Each row was made from one walk, in order. Every step used is in the known rows, and no mark comes twice. Write each row's walk.
In the rows, zero is written as 128.
Known rows
t, q, m, j, k, w: [ 99 153 116 127 117 174 171 173 158 100 155 147 107 163  54 147 128 100
 118  81 143 144 155 173 129 153 132  96  88 122  73 116 122  86 151  62
  96 141 118 163 135 143 132  99 137  80 154  98 112 168 113 121 174 131
 155 139 149 158 112 159  89 137 114 138  80 133 111 106 108]
b, q, k: [ 87 115 116  98 104 148 135 168 146  99 118 132 180 123  49 143 100 103
 136 114 118 142  94 166 147 153 143 106 108  90 106 112 116 164 127  65
 128 186 137 114 116 136 174 124 126  81 107  99 124 143  79 107 116 138
 148  88 104 159 124 162  41 171  66 132  88  57  77 134 122]
t, j, k: [135 107 123 130  95 192 162 143 106 100 135 112 134 119  66 103 128  88
 141  96 144 135 145 142  71 144 120  83 114 130  80 130 129 121 130  73
  93 167 137 139 120 128 173 134 100  65 141 107  51 169  81 120 145 161
 149  89 100 118 141 153  37 144  69 106  87  89  78 127 135]
q, k, w, b, j: [ 90 142 119  86 124 154 131 162 148 104 144 158 148 126  46 104  74  73
 135  96  87 151  93 178  97 131 140 108 118 112 121  85 134 151 145  39
  76 163 128 120 108 142 171 137 119 111 136  73 108 143 110 129 141 155
 142 114 119 154 131 111  61 151 130  80  89  74  73 131 110]
j, k, w, t, q: [106 149 122  93  86 185 138 154 108  87 127 171  95 115  54 146 101 105
 131  81 138 114 148 169  95 123 134  83  82 133  96 120 106  83 121  68
  96 160 138 153 150 173 161 122 105 115 143  98 101 150 126 150 184 144
 163 111 133 160 103 141  63 151 108 145 108 129 107 143 127]
t, q, k, w, m: [111 168 117 107 100 156 156 179 145 104 141 172 118 138  52 152 104  92
 122  83 100 145 135 178 138 149 131  85  93  92 119  85 129 118 153  46
  95 165 160 136 121 158 136  98 120 116 134 101 124 150 125 118 163 147
 145 126 156 151  74 141  58 161 114 119 103 110 145 131 124]
t, q, k, w: [108 150 117 110  92 162 141 185 140  88 137 165 141 138  72 141 109  98
 117 103 104 131 119 172 138 147 135  97 105 110 105 105 134 125 127  41
  91 166 175 133 106 154 156 122 114 114 134 116 113 151 104 128 141 166
 150 136 131 175 102 155  60 160 113 139  97 104 127 128 116]
j, k, w, t, q, m: [105 165 119  92  92 183 141 145 118 100 125 181 104 122  51 156 111 121
 136  70 131 129 166 170 132 154 134  85  83 136  89 126 102  93 135  63
  85 154 139 140 148 165 142 120 111 110 136  96 110 137 104 139 167 127
 160 144 155 172 100 143  80 142 101 144  85 134 132 122 112]
t, q, k, w, m, j: [ 84 149 119 114 107 158 171 191 152  97 153 164 105 168  45 133 104  89
  99  82 116 151 143 191 138 148 124  91  85  93 116  78 140 105 160  58
  85 148 122 144 136 156 131  95 122 114 137  84 118 161 136 128 183 143
 154 130 153 138  73 156  66 148 141 113  99 127 129 132 124]
m, j: [113  81 118 141  92 157 163 149 147  90 141  97 157 132  58 104 104  80
 113 116 118 151 136 177  75 123 134  83 122 129  89 140 137 140 151  84
 116 171 108 140 130 123 161 123 101 103 125  90 101 156  84 105  96 154
 159  84 110 129 120 156  41 145  96 127  98 104  36 145 124]
b, q: [102 107 120 106  87 152 133 145 125  95 121 118 157 119  56 132  98  97
 135 120 117 145 115 164  97 110 157  92 101 122 108 128 114 146 137  86
 147 190 126 129 122 134 171 132  99  91 113  98 128 145  81 104 116 143
 139  72 106 172 123 139  39 163  62 130 101  78  55 149 120]
t, j, k, w, b, q: [101 154 130  88 109 172 146 152 119 102 151 144  93 130  47 112 115  77
 150  95 141 141 139 165  77 126 127 111  72 136 125  97 120 120 150  76
  84 165 143 143 120 158 181 127 123  66 149  73  89 171 110 134 203 148
 122  91 108 166 116 113  77 140  95  67 108  89  99 119 126]
t, j, k, w, m: [136 126 129 128 102 181 167 137 107 130 162 140  83 129  55 115 117  68
 153  76 147 133 161 154  79 139 105  76  97 122 108  97 124 101 159  61
  94 162 127 151 135 146 147 123 129  83 157  85  66 170 103 133 192 153
 120 106 136 123  97 121  57 129 104  87  93 106 139 133 136]
j, k, w, b, q, m: [102 169 128  95 118 161 138 154 154 120 138 148 117 140  39 158 105  85
 165  92 133 145 132 175 134 153 144 113  81 124 117 105  96 126 154  69
 109 163 145 128 120 150 152 123 153  69 149  77 135 147  88 111 170 113
 122 111 132 169 114 105  95 130  89 103  94  84 107 103 106]
t, j: [135 100 115 122  81 182 147 133 106  97 136 102 150 110  71  89 125  94
 129 106 102 152 140 156  67 124 133  84 121 132  94 126 145 148 143  76
  99 177 134 136 102 134 169 135  76  83 123  97  64 164  84 117 112 173
 154  96 102 126 133 146  22 149  75  92  89  90  73 137 130]
m, j, k: [115  87 126 142 114 167 171 163 138  90 139  98 142 145  53 125 111  80
 135 106 157 140 128 161  82 131 115  91 111 124  77 138 120 116 136  83
 111 163  96 154 132 126 162 120 131  99 149  96 100 169  87 107 133 141
 168  82 104 108 130 161  50 149  99 134  98  97  39 130 127]
b, j, k, w, t: [ 88 106 116  86 111 173 131 124 113 114 134 165 118 107  54 106  75  88
 145  73 132 124 110 159  65 117 136  90 102 132  91 110 106 100 125  64
  98 165 104 147 150 147 175 141 100 112 144  77 105 140 115 142 177 140
 150 105 121 141 128 121  56 144 125 131  92  94  66 151 119]
j, k, w: [138 122 129 137 100 162 144 146 141 120 148 128 132 122  67 144 109  76
 154  96 149 115 123 154  84 133 123  89 105 126  87 129 105 101 143  58
 120 174 147 151 122 134 170 143 129 102 163 107 105 150  98 116 141 155
 144 102 124 138 128 137  65 140  98 142 108  98  83 133 121]
j, k, w, b: [139 145 134 122  99 163 157 153 143 108 141 137 118 125  51 133  90  72
 160 100 133 124 134 168  76 130 133  99 105 128 110 124 108 115 146  71
  90 161 149 138 119 151 170 134 132 108 153  85 106 153 115 112 145 146
 142  91 119 142 116 105  77 136 108 101 115  92  81 119 120]
b, j, k: [108  96 116 110 115 169 146 142 114 101 119 121 162 118  47 109  92  94
 146  95 133 144  95 149  68 123 146  91 120 122  80 121 121 125 113  74
 126 165  95 140 129 128 165 146 110  94 135 100  96 152  96 115 145 144
 160  78 101 129 155 118  39 152  71 119  94  79  31 136 122]

Which walk is each row?
[116  97 119 144 114 160 161 156 152 111 155 124 125 145  62 121 109  61
 136  99 156 125 133 168  76 130 114  93  99 122  82 129 112 102 140  66
 112 158 115 161 140 128 167 123 132  98 158  95 100 169 109 125 165 145
 149 110 126 122 125 146  68 136 130 135 100 108  74 133 125] : m, j, k, w
[144 127 129 133 107 162 154 138 132 124 151 138 102 131  43 140  99  73
 163  76 147 126 141 159  88 129 116  78  89 110 103 107  99  97 150  72
 119 173 128 152 139 146 139 122 144 110 154  91 105 146 112 116 166 138
 129 100 136 129  93 116  65 130 102 125 108 111 118 139 129] : j, k, w, m
[105 113 121  98  91 165 128 141 133 115 141 166 151  97  63 127  91  95
 138  91 114 120 130 173 123 144 131 102 106 111 112 129 114 135 138  46
  79 175 147 120 129 157 172 140  96 126 132  90  98 136  85 126 117 147
 158 124 126 142 102 158  51 157 144 151  87  79 115 165 126] : q, k, w, t
[ 81 129 121 101 101 187 157 162 126  83 140 164  86 138  57 119  99 100
 107  83 144 130 152 181  91 118 122  94  81 131  92 118 115  85 131  79
  97 151 119 160 159 163 158 109 100 112 139  88 107 162 124 147 199 139
 172 123 132 149  97 164  74 152 138 142 105 134  93 141 124] : m, j, k, w, t, q
[138 144 132 108 103 189 157 142 117 103 149 142  98 126  57  95 105  70
 152  89 128 135 149 165  54 131 120  93 102 142 106 108 130 123 160  70
  66 155 144 146 118 149 177 126 113  88 150  79  65 171 113 125 166 165
 135 101 105 134 112 110  70 125 109  75 108  99  92 115 129] : t, j, k, w, b
[ 73 137 111 106  92 184 149 144 140  88 148 168 108 135  47 121 115 109
 101  74 100 152 173 200 123 133 141  86  85 132  97 115 127 116 160  66
  78 149 110 146 152 163 137  96  79 114 131  80 124 147 114 129 156 135
 159 145 157 169  77 168  73 142 129 128  81 151 106 140 112] : k, w, t, q, m, j
[113 145 135 128 121 176 174 157 174 111 153 128 104 157  41 132 109  72
 145  88 140 151 150 187 110 153 122 104 104 137 102 121 113 119 172  73
  74 148 118 134 131 137 139 113 141  92 154  67 117 158  97 112 163 132
 143 119 140 123 109 124  98 118 128 105  89 105  85  99 110] : q, m, j, k, w, b
[ 84 142 124  98 134 165 166 166 150  98 124 112 127 155  21 136 108  91
 140 100 148 166 137 182 125 151 137 103  88 122  98 120 108 140 157  96
 105 156  98 128 133 140 147  98 157  60 125  63 135 158  78 103 164 107
 145  89 115 139 120 135  82 144  77  92  87  85  49 104 109] : w, b, q, m, j, k
[103 140 116  90  65 172 130 138 111  83 131 166 115 106  63 133  89 102
 118  87  95 128 156 185  87 108 147  80  85 135 113 119 120 104 134  74
  85 168 144 144 138 166 158 122  70 129 120  96 116 137 129 134 151 154
 160 113 138 176  88 146  53 150 122 135 107 127 112 155 124] : k, w, t, q
[102 135 117  97 108 164 140 146 135 102 141 143 135 123  53  91  73  80
 139  99  81 157 111 179  55  96 160  94 113 133 121 103 136 142 151  62
  88 161 109 126 115 143 178 138  91 108 140  72 113 143 126 126 136 165
 135  95 120 163 127  88  56 143 113  86 105 101  57 142 113] : k, w, b, j
[108 122 121 108 123 150 156 138 131 123 144 154 108 131  39 114  81  75
 157  73 139 139 127 160  70 124 138  84  96 106 105  89 109  98 144  62
 130 159  96 149 138 139 144 127 134 104 159  81 116 152 122 138 194 143
 128 100 141 133 117 102  54 136 105 108  97 100  89 133 121] : b, j, k, w, m
[ 87 126 119 100 110 144 123 165 157 116 143 153 153 124  71 138 104  87
 140 107 121 131 110 170 144 143 133 110  92 108 111 111 110 145 140  48
 122 179 160 123 117 146 184 131 137  91 133  98 124 144  85 116 139 140
 135 114 122 178 115 164  58 160 107 138  91  74 111 141 116] : b, q, k, w
[ 90 149 126  79 113 144 138 177 145  94 111 136 163 124  32 139  88  98
 141 117 105 147 104 182 137 141 149 112 105 107 126 102 123 176 143  78
  93 184 137 104 104 151 177 126 124  87 105  77 123 145  86 109 126 137
 143  81  98 160 113 131  49 164  76 100  98  56  61 124 121] : w, b, q, k
[109 115 117 146 123 172 163 154 174 114 157 128 128 150  57 138 131  79
 140  85 150 137 154 169 119 162 116 103 108 134  76 135 111 105 162  60
  92 152 112 146 139 129 142 117 146  88 158  87 108 164  87 114 152 133
 146 131 139 129 127 160  84 120 111 136  84 106  92 119 112] : q, m, j, k, w
[110  94 125 139  98 158 168 146 151 116 168 128 111 149  53 106  98  65
 126  90 124 148 155 190  81 121 120  73  91 116 105 109 130 115 170  72
 111 164  94 156 146 134 141 110 108 114 143  70 120 158 125 113 160 150
 136 105 146 127  86 133  62 133 133 116 109 127  96 146 126] : k, w, m, j
[111 189 129  94 105 165 151 188 144  87 132 163 119 144  51 141  98  93
 116 100  90 141 126 188 121 129 141 101 105 113 125  98 141 134 146  51
  62 158 179 123 108 167 162 113 117 107 130  91 116 148 117 122 146 158
 155 117 124 171  96 123  71 157 124 103 108  95 109 119 116] : t, q, k, w, b
[ 86 115 120 118 115 187 150 129 150 114 147 152 120 126  57 131 118  87
 141  73 151 132 160 184 117 159 116  96  95 139  77 141 102 108 160  65
  78 148 104 140 160 145 148 117 125 103 145  79 103 149  94 129 160 114
 153 134 150 120 108 158  86 118 143 149  83 121  98 135 114] : q, m, j, k, w, t
[ 70 142 121 101 119 162 151 157 175 108 153 130 118 157  38 126  99  74
 130 101 115 163 148 201 119 125 144 103  83 130 121 105 116 148 188  75
  92 159 106 130 125 150 156  99 116  87 132  54 149 153 103 112 160 125
 130 111 137 169 102 124  93 137 119  91  90 107  86 119 104] : k, w, b, q, m, j
[117 118 121 126 103 158 141 154 160 119 149 150 173 121  77 136 108  82
 138 107 104 126 113 165 127 158 127 102 122 106 100 118 119 137 142  39
  94 177 160 126 110 138 171 137 130 107 133 100 104 142  81 116 106 161
 145 123 124 140 119 155  55 151 123 133  89  77 101 143 115] : q, k, w
[ 96 127 113 121 106 169 166 170 139  73 130 120 140 153  47 131 131 109
 103  97 102 169 159 181 112 142 153  77 108 126  82 126 142 133 149  79
 102 153 106 142 126 139 132  91  92  97 119  96 115 153  91 100 134 138
 172 116 133 154 112 160  54 149  83 122  80 127  77 112 108] : t, q, m, j
[101 155 135  97 108 154 142 168 143 104 132 148 110 132  47 138  92  71
 157 101 136 125 121 174  94 122 141 102  74 126 122 112  95 115 145  75
 108 170 145 139 124 154 179 127 138  85 149  79 126 153 111 121 178 134
 130  83 115 175 116 102  83 143  92 104 114  86  78 122 115] : j, k, w, b, q
